Each row comes from the steps of one path. Every step used is in the known rows, and no mark comes twice. Write the path behind each row, first mark first.
Known rows
K, E, L: [  4.8  63.0  12.1  17.8 -15.1  -8.7   2.5   5.3  22.9 -14.7 -13.3  -6.4
 -10.9 -10.7  29.6 -13.2  -4.6  43.1 -18.7 -29.1]
K, E, P, M: [  9.0  72.6  13.0  30.0 -28.5  43.0  10.8   5.7  49.0 -22.9   8.2  -1.5
   3.5 -11.2  44.9 -19.8  28.9  26.2  -3.3 -27.9]
E, P, M, C: [  3.7  59.2  44.2  11.3 -11.2  57.1  -6.3  14.4  32.7 -32.5  17.4 -18.4
   7.7  -8.3  21.3 -10.3  17.9  35.1   2.1 -17.5]
L, M, C: [ -8.4  35.6  63.8  -7.4 -31.6  32.6   3.2   2.7  14.9 -12.4  -0.3 -26.9
  15.0   6.6  -1.5  -9.8  15.4  22.7 -14.5  -1.5]
C, J: [-12.4  57.5  27.6  21.6 -57.5  -6.9  11.3 -12.0  38.3 -27.8   7.2 -11.7
  -5.4  -1.6   9.5  10.7  17.3  45.3 -38.3  -7.4]
S, E: [  2.6  60.3  19.6   0.5 -23.0  -5.0  -0.1   6.2  16.1 -13.0  20.6 -18.6
   5.3  -1.8   1.3  23.2 -15.6  35.8 -27.3   7.0]
P, M, C, E, L, J: [  3.1  28.2  46.3 -11.9   2.3  -5.3  14.6  23.6  40.8 -28.5  24.1 -22.2
 -34.4  -3.0   1.0  -9.7  -1.5  36.2  -7.9 -25.2]
J, F: [  6.4  43.1  32.6   7.0  -7.0   5.9 -12.9 -12.6  15.0 -30.5  28.1 -21.6
  26.4  -0.9  15.5   6.7   3.5  19.9 -11.6 -16.8]
J, P, M: [ -4.8  50.9  43.9  20.2  -4.8 -14.4  15.6   9.4  52.3 -24.4  26.2 -19.0
 -17.5 -13.8  26.8  -2.3  33.4  12.1 -16.6 -19.3]
L, J, P: [ -1.6  46.5  42.9   5.5 -29.7 -32.0   2.8 -16.1  27.6  17.3  19.2 -20.4
 -30.2  -4.0  30.3  27.0  49.0  21.4 -18.3  -5.3]
E, P, M: [ 10.2  63.0  30.4  27.7 -11.0  34.0  -0.7  14.2  44.0 -27.7  20.8  -7.6
  -1.7  -3.7  26.4 -10.1  25.2  21.5  -5.9 -17.0]
M, C, E: [-15.7  36.2  48.2 -16.4 -25.0  20.9  -0.2   8.8  17.0 -33.8   8.4 -22.6
   0.1  17.0  -4.8  13.3 -10.1  35.7  -6.5   0.1]
P, M: [  2.9  48.7  25.2  15.9  -9.8  16.2  14.1   5.1  46.3 -35.6  23.8 -11.3
  -6.1  -6.4  17.8 -16.6   9.0  19.0 -27.0 -10.4]
M, C, E, L: [ -9.6  37.3  51.5 -14.4  -2.0  -2.7  -6.1  28.4  14.6 -33.8  -0.2 -22.2
 -15.9   5.3  -6.1   6.1 -24.0  46.4  -1.4 -19.8]
J, P, M, C, E, L: [-11.6  35.5  66.2  -3.1  13.9 -22.0  12.0  42.3  45.4 -37.9  17.8 -27.1
 -32.1 -12.4   4.4  -0.9   4.4  29.7   5.1 -39.0]
K, E: [ -2.9  59.9   9.4  12.8 -41.5  15.8  10.9 -15.9  26.1 -13.8  -5.1  -7.8
   4.1  -0.9  30.5  -3.3   8.6  32.1 -21.9  -9.5]
M, C, J: [-17.6  53.7  43.0   7.2 -59.0  15.9   6.0 -13.2  27.4 -31.2   4.1 -23.2
   6.9   0.9   1.5  11.3  10.0  62.7 -29.8  -4.7]
K, E, P, M, C, J: [ -4.7  76.8  29.6  28.2 -62.7  49.5  19.8  -4.4  55.7 -35.0   3.7 -10.5
  10.0 -13.4  31.7 -14.4  34.2  58.9  -6.9 -31.6]
K, E, L, J, P, M: [  9.2  54.3  27.4  17.7 -10.7 -41.1  25.9   2.0  53.0   5.1  12.2 -12.5
 -42.1 -27.6  47.8 -13.1  42.2  27.7 -15.7 -44.0]
S, E, L: [  9.7  60.3  24.2   6.1   0.6 -24.2  -6.6  25.5  15.0 -15.0  12.2 -19.3
 -12.5 -11.8  -0.9  12.2 -28.9  43.9 -22.6 -12.4]

Which path is each row?
[ -1.1  36.2  66.7  -0.8  -6.4  12.5   1.2  25.9  11.4 -12.9  -9.7 -28.0
  -2.1  -1.3  -3.7 -15.9   2.7  33.8 -14.5 -21.3] -> E, L, M, C
[  7.5  73.2  15.2  22.1 -39.8  35.6  -5.2  -3.9  21.3  -6.9  -7.2  -3.9
   7.4   1.8  43.0   1.2  24.1  36.2  -3.1 -18.1] -> K, E, P
[  3.8  51.3  35.4  14.8 -12.3  27.0   5.3  30.5  49.7 -36.3  25.7  -5.9
 -13.4   6.9  15.3   0.9  16.0  11.9   9.0 -19.6] -> C, E, P, M
[ -5.7  50.8  63.2  -0.3 -40.5 -12.2  12.5  26.8  22.9 -14.3   4.1 -30.3
  -1.8  -9.3 -23.9   4.1  -5.0  60.9 -27.2 -18.9] -> S, E, L, M, C, J
[-21.8  53.2  61.9   6.9 -54.1 -11.5   6.6  -9.1  32.4 -16.7   6.9 -28.4
  -5.7  -6.1  13.3  22.9  35.1  52.4 -20.2 -12.6] -> M, C, J, P
[ 17.1  53.0  22.2  -1.4  -9.8 -37.6  -7.0   8.4  14.8   7.0  19.6 -18.9
 -27.8 -10.6   5.9  17.5 -10.5  43.5 -26.0  -7.4] -> S, E, L, J
[  3.2  34.1  49.7   5.6   4.1 -54.2  17.4  25.6  56.1  -8.1  32.3 -17.3
 -59.0  -9.8  18.5   4.4  31.6  14.1  -6.7 -35.2] -> C, E, L, J, P, M
[ -8.0  35.4  46.5  -9.6 -13.9  26.7  15.8  18.5  44.6 -51.0  22.5 -21.2
  -2.5   5.9  -4.3  -3.2  -5.8  26.5  -7.1  -8.7] -> P, M, C, E
[-14.7  51.9  40.0  16.0 -43.3  20.3  21.4  -4.1  54.1 -50.2  18.0 -20.9
   0.6  -9.7   5.1 -10.3  12.6  50.7 -31.5 -16.2] -> P, M, C, J
[ -8.4  30.2  67.5 -17.8  -7.1 -42.6  -2.3  17.4  20.3   1.2  12.8 -30.3
 -40.4   0.2   9.1  23.7  19.7  41.3   3.2 -22.9] -> M, C, E, L, J, P
[  1.0  74.1  40.9  13.8 -44.6  33.7   8.5  17.5  48.0 -34.5  26.7 -21.5
  10.6 -12.4  -1.1  12.6   9.1  62.7  -9.9 -14.9] -> S, E, P, M, C, J
[ -0.1  30.8  49.4 -17.9 -11.5 -11.8  -5.5  12.5  14.0 -11.2   9.1 -23.4
 -29.4   7.0  -1.8  11.1  -6.2  44.1  -3.7 -13.4] -> M, C, E, L, J
[ -7.2  48.9  52.1  -6.4 -26.0  41.4 -16.2  21.1  16.4 -25.1   8.6 -18.8
   4.0  18.5   4.7  19.6   6.3  38.6  18.4  -5.8] -> M, C, E, P
[ 15.6  36.9  31.1   1.1 -16.7  -5.8  -9.1 -29.6  17.1  -8.6  34.8 -20.8
  13.3   0.8  22.4  12.7  24.6  17.2 -12.8 -13.1] -> L, J, F
[ -9.3  37.7  74.9  -7.1 -31.7  47.6  -4.4  30.2  17.6 -13.0   3.9 -19.9
   8.6  24.2  -4.1   6.8  23.9  21.1  18.6 -10.0] -> L, M, C, E, P
[  5.1  41.4  59.9   2.6   6.6 -26.1   8.9  12.8  41.7  -6.6  21.7 -30.2
 -36.7 -26.2  25.9  -4.3  32.0  35.9 -12.2 -31.9] -> E, L, J, P, M, C
[ -0.7  51.8  36.9   9.0 -24.2  19.4 -10.5  20.9  25.1 -20.2  11.9  -6.4
  -8.4  18.3  10.9  19.7  11.7  21.0   9.9  -8.6] -> C, E, P
[ -2.6  45.3  39.1   1.7 -12.4  37.1   9.5   3.3  38.4 -41.0  18.5 -23.0
   6.2  -8.6  10.4 -15.0   2.7  35.4 -19.2 -10.6] -> P, M, C
[ -0.6  50.5  33.5  20.3 -39.2  -9.4  -0.4 -19.6  30.5 -36.4  26.0 -18.7
  20.3  -2.8   8.7  12.6  14.8  37.8 -20.3 -23.6] -> C, J, F
[  3.7  39.9  50.7  14.3  -7.5  -7.6   5.9  25.5  19.8  -7.8  -3.8 -17.3
 -13.8  -1.1   3.3 -17.3  11.2  19.2 -18.9 -23.2] -> E, L, M
[-16.7  36.1  64.3  -8.3 -10.5  -0.5  17.2  20.7  50.0 -35.8  28.4 -26.6
 -15.8  -2.8   4.9   7.5  15.7  21.9   2.9 -17.3] -> J, P, M, C, E
[-18.4  41.8  66.0   6.8 -65.3  19.7  16.6  -5.6  30.6 -19.0  -0.1 -25.2
   9.5   6.8  -6.9  -3.1  29.6  43.3 -28.7  -6.3] -> L, M, C, J
[ -3.1  27.4  59.3   1.1  -8.8 -18.4   9.8  38.2  25.6 -17.5   1.7 -13.8
 -25.0  11.6  -9.9  -7.2   2.1  14.0  -9.2 -22.1] -> C, E, L, M
